Known rows, with every way that one mark hangs from another:
J_763[J_571[J_401]]: [-0.77  1.79 -0.43 -0.29  0.87  1.38 -0.02  1.32  1.11 -0.26  1.89 -0.73
 -0.37  1.64 -1.94 -0.29  0.45  0.27  0.00  0.02  1.13  0.20 -1.14  0.19
  0.84 -1.51]
J_571[J_401[J_167]]: [-0.30  2.20 -0.18 -1.06  0.84  1.10 -1.02  0.77  0.59 -0.18  0.07  0.28
 -1.00  1.77 -1.38  1.15  0.03  2.24  0.35  0.16  0.31  0.26 -0.02  0.04
  0.37 -1.00]
J_763[J_571[J_156 J_401[J_167[J_725] J_915[J_5]]]]: [ 1.44  2.50 -0.65 -0.50  0.96 -0.29 -0.57  1.89  1.99 -0.85  1.27 -0.53
 -0.64  1.39 -1.07  0.91 -1.10  1.33 -0.50  0.77  1.09  0.23 -0.75  0.87
 -0.22 -2.41]
J_167[J_401[J_571[J_156] J_915] J_725]: [ 2.27  1.42 -1.62 -1.51  0.13 -1.19  1.73  4.82  0.99 -0.59 -0.28 -1.51
 -1.84  1.59  0.82  2.54 -0.20  1.25 -0.89  0.82  0.75  0.96 -0.17  0.88
 -1.15 -2.65]
J_401[J_167 J_571[J_156] J_915]: [ 2.24  1.66 -0.57 -1.47 -0.22 -2.56 -0.38  0.30 -0.39  0.03  0.30  0.73
  0.42  1.71 -1.21  2.35 -3.22  3.05 -0.26  1.57 -0.02  2.38 -1.27  3.07
 -0.07 -0.99]
J_134[J_278]: [-1.27  0.98  0.29  0.17  0.13  1.42  0.15  0.51 -0.35  1.21 -0.73  0.41
  0.62  1.13 -1.70 -0.18  1.15 -0.24 -0.11 -0.14  0.01  0.39  0.07  0.99
 -0.45  1.21]
J_167[J_401[J_571[J_156]] J_725[J_278]]: [ 0.47  0.95 -0.92 -0.98  1.43 -0.12  1.83  4.99  0.91 -0.55 -0.68 -1.28
 -2.49  2.34  0.93  2.57  1.18  1.31 -1.82  0.76  0.84  0.43 -0.49 -0.06
  0.24 -1.56]
J_134[J_167[J_401[J_571 J_915]] J_278 J_565[J_166 J_725]]: [ 2.83  3.30  0.28 -0.74 -0.76  0.62  2.14  2.21  1.39  5.20 -1.18  0.11
  3.61  0.66 -1.02  1.89  0.74  1.32 -0.20  0.66  0.84  1.29 -1.98  4.23
 -0.38 -1.51]
J_156[J_571]: [-1.40  0.97 -0.36 -0.87  0.23  1.51  2.06  1.17 -0.16  0.41  0.66  0.71
 -0.66  0.96 -2.23 -1.16  0.12 -0.19 -0.65  0.30  0.69  1.07 -0.66  0.88
  1.01  0.47]
J_156[J_571[J_401[J_167 J_915]]]: [-0.09  2.19 -0.85 -1.25 -0.09  0.47  1.28  1.02  0.06  0.39  1.17  0.61
 -0.69  1.35 -1.93  0.05 -1.29  1.38 -0.19  1.04  0.77  1.09 -1.16  0.92
  0.54 -0.58]
J_156[J_571[J_401[J_167]]]: [-1.04  1.95 -0.50 -1.23  0.47  1.21  1.31  1.03  0.17  0.42  0.86  0.86
 -0.85  1.44 -2.16 -0.16 -0.39  1.20 -0.43  0.53  0.75  0.79 -1.07  0.65
  0.79 -0.27]
J_571[J_401[J_167 J_915]]: [ 1.11  2.46 -0.64 -1.06  0.03  0.01 -1.09  0.74  0.46 -0.19  0.49 -0.03
 -0.75  1.75 -1.08  1.43 -1.27  2.50  0.70  0.90  0.36  0.67 -0.15  0.41
 -0.05 -1.40]
J_134[J_278 J_565[J_166 J_725]]: [ 1.44  3.06  0.50 -0.22  0.63  2.59  1.27  1.74  0.88  3.65 -1.57  1.28
  1.77  0.84 -1.27 -0.15  1.97 -0.58 -0.38  0.17  0.77  1.69 -0.95  3.74
  0.27  0.30]
J_915[J_5]: [-0.52  0.63  0.29 -0.96  0.27  1.58  0.30  1.07  1.74 -0.22 -0.48  0.19
 -1.02  0.71 -1.31 -0.32 -0.30 -0.14 -0.92  1.22  1.00 -0.97  0.32  0.42
  0.01 -0.54]
J_167[J_401[J_915] J_725[J_278 J_565]]: [ 1.63  1.07 -1.31 -0.73  0.89  0.05  2.44  5.67  1.02 -0.52  0.60 -2.15
 -3.23  2.80  1.07  1.94  0.17  1.02 -1.52  1.74  0.97  0.49 -0.17 -1.14
  0.81 -0.78]
J_401[J_167[J_725] J_571[J_156] J_915[J_5]]: [ 2.83  1.32 -0.75 -1.55 -0.14 -2.89  0.49  2.07  1.40 -0.30 -0.48  0.22
 -0.31  1.48 -0.24  2.89 -3.63  2.76 -1.34  2.30  0.75  1.18 -1.16  2.95
 -1.00 -1.88]
J_167[J_401[J_571]]: [-0.20  0.78 -0.65 -1.81  0.15  0.48  1.54  2.53  0.02  0.07  0.57 -0.69
 -1.16  1.79 -0.99  1.29  0.46  1.02 -0.71  0.71  0.62  0.62 -0.91  0.46
  0.03 -1.29]
J_278[J_725[J_565[J_166]]]: [ 1.06  0.93 -0.09 -0.58  2.16  2.93  0.88  1.57  0.49  0.58 -1.02  0.82
 -0.65  1.37 -1.15  0.26  2.55  0.76 -0.96  0.28  1.36  1.52  0.05  1.15
  2.17  0.91]
J_571[J_156 J_401[J_167[J_725[J_278 J_565]] J_915[J_5]]]: [ 2.37  3.72 -0.74 -0.84  1.47 -0.22 -1.75  1.94  1.86 -0.59 -0.42  0.27
 -1.98  1.79  0.33  2.07 -1.40  2.26 -0.48  1.38  0.80 -0.01  0.56  0.50
 -0.18 -2.07]
J_565[J_166 J_725[J_278]]: [ 2.19  1.59  1.37  0.09  2.03  3.59  0.98  1.92  2.00  0.01 -1.79  0.48
 -1.34  1.44 -0.43  0.34  1.37  0.19 -1.09  0.86  1.64  1.86 -0.90  2.97
  2.20  0.01]
J_86[J_278[J_725]]: [-0.30  0.93 -0.27 -0.48  0.16  2.18  0.31  0.73  0.65 -0.24 -0.51  0.84
 -0.30  1.30 -1.47  0.49  2.11  1.72  0.97  2.29  0.18  0.83  0.43 -0.31
  0.48  1.13]
J_156[J_571[J_401[J_167[J_725[J_565]] J_915[J_5]]]]: [ 0.31  2.26 -1.01 -1.35  0.23  0.48  1.89  2.10  0.98  0.42  1.17  0.38
 -1.30  1.58 -1.48  0.19 -1.62  1.05 -0.91  1.64  1.26  0.56 -1.22  0.82
  0.51 -0.74]
J_725[J_278 J_565]: [-1.11  1.15  0.16  0.02  1.99  2.06  0.59  1.69 -0.05  0.37  1.03 -0.07
 -2.04  3.13 -0.92 -0.10  0.51  0.34 -1.25  1.30  0.73  0.74 -0.58 -0.61
  3.38  1.70]
J_571[J_401[J_167 J_915[J_5]]]: [ 1.25  2.42 -0.53 -1.26 -0.07  0.01 -0.98  0.80  1.21 -0.18  0.37  0.00
 -0.91  1.46 -0.99  1.42 -1.82  2.28  0.24  1.58  0.73 -0.16 -0.26  0.43
 -0.35 -1.67]
J_134[J_167[J_401[J_915] J_725] J_278 J_565[J_166]]: [ 2.23  2.87 -0.22 -0.62 -0.94  0.24  2.14  3.71  1.15  4.86 -1.48 -1.24
  2.88  0.72 -0.38  2.28  1.65  1.32 -0.39  0.16  0.51  0.41 -0.64  2.43
 -1.15 -1.41]

Rows:
[ 0.03  2.12 -0.74 -1.41 -0.19  0.45  1.36  1.07  0.61  0.41  1.06  0.68
 -0.79  1.18 -1.86  0.06 -1.65  1.22 -0.50  1.54  1.06  0.51 -1.17  0.93
  0.30 -0.76]
J_156[J_571[J_401[J_167 J_915[J_5]]]]
[ 1.60  0.70 -0.56 -1.55 -0.82 -2.44  0.65  0.52 -0.51  0.30  0.86  0.21
  0.62  1.99 -1.59  2.22 -3.38  3.10 -0.27  1.93  0.16  2.27 -1.98  2.69
  0.21 -0.58]
J_401[J_167 J_571 J_915]
[ 0.15  1.67  0.59 -0.25  2.24  2.80  0.86  1.94  0.25  0.87  0.37 -0.33
 -1.91  3.15 -0.81  0.30  0.89  0.25 -1.67  1.61  1.32  1.26 -1.03  0.69
  3.49  1.45]
J_725[J_278 J_565[J_166]]
[ 2.50  3.60 -0.79 -1.06  0.97 -0.41 -1.94  1.67  1.91 -0.80 -0.83  0.32
 -1.55  1.12  0.17  2.02 -1.28  2.24 -0.04  0.88  0.68 -0.01  0.95  0.85
 -1.09 -2.66]
J_571[J_156 J_401[J_167[J_725] J_915[J_5]]]
[ 2.63  1.33 -0.95 -1.15  0.94  0.62  2.78  5.87  2.06 -0.16  0.04 -2.29
 -3.32  2.61  1.21  2.24 -0.06  0.75 -2.28  2.68  1.75  0.08 -0.58 -0.21
  0.59 -1.22]
J_167[J_401[J_915[J_5]] J_725[J_278 J_565[J_166]]]
[ 1.85  0.70 -0.84 -1.06  0.13 -2.58  1.60  2.60  0.14  0.26  0.83 -0.45
 -0.57  3.03 -0.43  2.88 -3.19  3.10 -1.29  2.46  0.57  2.22 -2.26  2.11
  1.11 -0.18]
J_401[J_167[J_725[J_278 J_565]] J_571 J_915]
[ 2.90  1.65 -1.46 -1.83  0.45 -0.23  3.03  5.54  1.19  0.36  0.43 -2.06
 -2.18  2.55  0.58  2.42 -0.33  0.93 -1.56  1.74  1.55  1.41 -1.34  1.43
  0.04 -2.03]
J_167[J_401[J_571 J_915] J_725[J_565[J_166]]]
[ 2.86  2.05 -1.25 -1.29  1.37 -0.35  2.31  5.49  1.04  0.19  0.11 -1.79
 -2.69  2.98  1.24  2.92 -0.14  1.22 -2.13  2.14  1.52  1.36 -1.22  1.07
  0.83 -1.67]
J_167[J_401[J_571[J_156] J_915] J_725[J_278 J_565[J_166]]]
[ 0.91  1.14 -1.10 -1.46  0.96 -0.13  1.77  4.84  1.10 -0.60 -0.71 -1.18
 -2.07  1.69  0.49  2.19  1.07  0.99 -1.26  0.09  0.72  0.54 -0.09  0.51
 -0.77 -2.30]
J_167[J_401[J_571[J_156]] J_725]
[ 2.55  0.94 -0.36 -0.66  0.45 -0.98  1.20  2.95  0.66 -0.25  0.07 -0.88
 -1.39  2.57 -0.21  2.23 -1.98  2.69 -1.10  1.99  0.54  1.85 -0.72  1.14
  0.99  0.28]
J_401[J_167[J_725[J_278 J_565[J_166]]] J_915]
[ 0.20  2.45 -0.26 -0.41  1.47  0.61 -0.96  1.05  1.17 -0.63  1.37 -0.05
 -0.44  1.58 -1.78  0.41 -0.02  1.28 -0.25 -0.10  0.73  0.54 -0.75  0.67
  0.46 -1.69]
J_763[J_571[J_156 J_401[J_167]]]
[ 1.50  1.27  0.18 -0.21 -0.12  1.01  1.44  1.59  1.12  2.92 -1.21 -0.36
  2.04  0.65 -1.04  1.81  1.30  1.70 -0.77  0.85  0.93 -0.34 -0.45  1.30
 -0.41  0.07]
J_134[J_167[J_401[J_915[J_5]]] J_278[J_725[J_565[J_166]]]]
[ 2.56  1.84 -1.68 -1.80  0.59 -0.83  2.25  5.22  1.83 -0.17  0.35 -1.45
 -2.49  2.12  0.87  2.21 -1.02  0.75 -1.72  1.97  1.39  0.35 -0.62  0.79
 -0.61 -2.47]
J_167[J_401[J_571[J_156] J_915[J_5]] J_725[J_565]]
[ 1.35  2.15 -0.64 -0.88  0.34 -0.21 -0.47  2.05  1.64 -0.38 -0.04 -0.44
 -1.53  1.81 -0.17  2.00 -1.51  2.44 -0.29  1.74  0.92 -0.30 -0.28  0.08
 -0.16 -1.67]
J_571[J_401[J_167[J_725[J_278]] J_915[J_5]]]
[ 1.43  0.57 -1.16 -0.66  0.32 -0.28  2.07  5.27  0.99 -0.89 -0.16 -2.18
 -2.73  2.09  1.10  2.22  0.44  1.33 -1.17  1.31  0.72  0.32  0.13 -1.00
 -0.06 -1.22]
J_167[J_401[J_915] J_725[J_278]]
[ 0.21  2.02 -0.90 -1.28 -0.06  0.28  1.72  1.89  0.98  0.27  0.76  0.36
 -1.06  1.22 -1.45  0.31 -1.51  1.23 -0.71  1.45  1.12  0.47 -1.06  0.87
  0.06 -1.04]
J_156[J_571[J_401[J_167[J_725] J_915[J_5]]]]
[ 0.24  0.76 -0.86 -0.74  1.67  1.15  2.53  5.69  1.16 -0.54  0.23 -1.83
 -3.50  2.92  0.78  1.62  1.45  0.76 -1.88  0.95  0.91  0.10 -0.09 -1.49
  1.20 -0.37]
J_167[J_401 J_725[J_278 J_565]]
[ 1.23  2.70 -0.75 -0.11  1.52 -0.14 -0.43  2.13  1.37 -0.61  1.81 -0.60
 -0.98  2.21 -0.93  1.03 -0.85  1.48 -0.61  0.76  1.01  0.79 -1.09  0.52
  0.92 -1.64]
J_763[J_571[J_156 J_401[J_167[J_725[J_278 J_565]] J_915]]]
[ 1.74  0.99 -1.24 -0.99  0.77  0.09  2.62  5.71  1.83 -0.52  0.48 -2.11
 -3.40  2.60  1.16  1.92 -0.34  0.84 -1.96  2.45  1.33 -0.29 -0.28 -1.12
  0.47 -1.08]
J_167[J_401[J_915[J_5]] J_725[J_278 J_565]]
[ 3.11  1.87 -0.65 -1.13  0.92 -2.31  0.68  2.52  0.36  0.26  0.00 -0.08
 -0.70  2.75 -0.04  3.20 -2.80  3.04 -1.51  2.20  0.74  2.57 -1.81  3.06
  0.86 -0.76]
J_401[J_167[J_725[J_278 J_565[J_166]]] J_571[J_156] J_915]
[ 0.14  2.08 -0.97 -1.17  0.03  0.29  1.61  1.87  0.40  0.21  0.84  0.32
 -0.95  1.40 -1.50  0.35 -1.09  1.37 -0.36  0.96  0.87  1.00 -1.00  0.88
  0.31 -0.79]
J_156[J_571[J_401[J_167[J_725] J_915]]]
[ 2.55  1.17 -0.58 -1.21  0.20 -2.89  0.50  2.16  1.27 -0.26 -0.44  0.10
 -0.61  1.89  0.04  3.16 -3.54  2.98 -1.69  2.80  0.80  1.11 -1.43  2.60
 -0.26 -1.40]
J_401[J_167[J_725[J_278]] J_571[J_156] J_915[J_5]]
[-0.19  1.26 -0.42 -0.57  0.60  2.44  0.58  1.01  0.68  0.02  0.04  0.86
 -0.63  1.79 -1.48  0.26  1.93  1.55  0.72  2.57  0.36  0.97  0.20 -0.40
  1.12  1.47]
J_86[J_278[J_725[J_565]]]
[ 1.16  1.45 -0.02 -1.13  2.03 -0.76  0.81  2.54  0.57  0.23 -0.60  0.35
 -1.03  2.91 -0.49  2.77 -0.95  2.67 -2.03  1.18  0.71  2.01 -1.62  2.54
  1.43 -0.22]
J_401[J_167[J_725[J_278 J_565[J_166]]] J_571[J_156]]
[-0.11  0.48  0.13 -0.24  0.38  0.60  1.34  3.35  1.47  0.64 -0.89 -1.70
 -0.27  1.31 -0.19  1.96  1.32  2.03 -0.64 -0.34  0.30 -0.52  0.41 -0.69
  0.49 -1.22]
J_134[J_167[J_401 J_725[J_278]]]
[-0.06  2.69 -0.41 -0.22  1.46  1.24 -1.05  1.13  1.24 -0.54  1.39 -0.22
 -0.52  1.35 -1.61 -0.17  0.64  0.26 -0.03 -0.37  0.94  0.31 -0.47  0.53
  0.51 -1.97]
J_763[J_571[J_156 J_401]]
[ 1.71  4.15 -0.87 -0.66  0.93  0.72 -2.66  0.54  0.68 -0.44 -0.28  0.49
 -1.09  0.99 -0.32  0.82 -0.09  1.06  0.97 -0.01  0.47  0.52  1.29  0.75
 -0.44 -2.42]
J_571[J_156 J_401[J_915]]
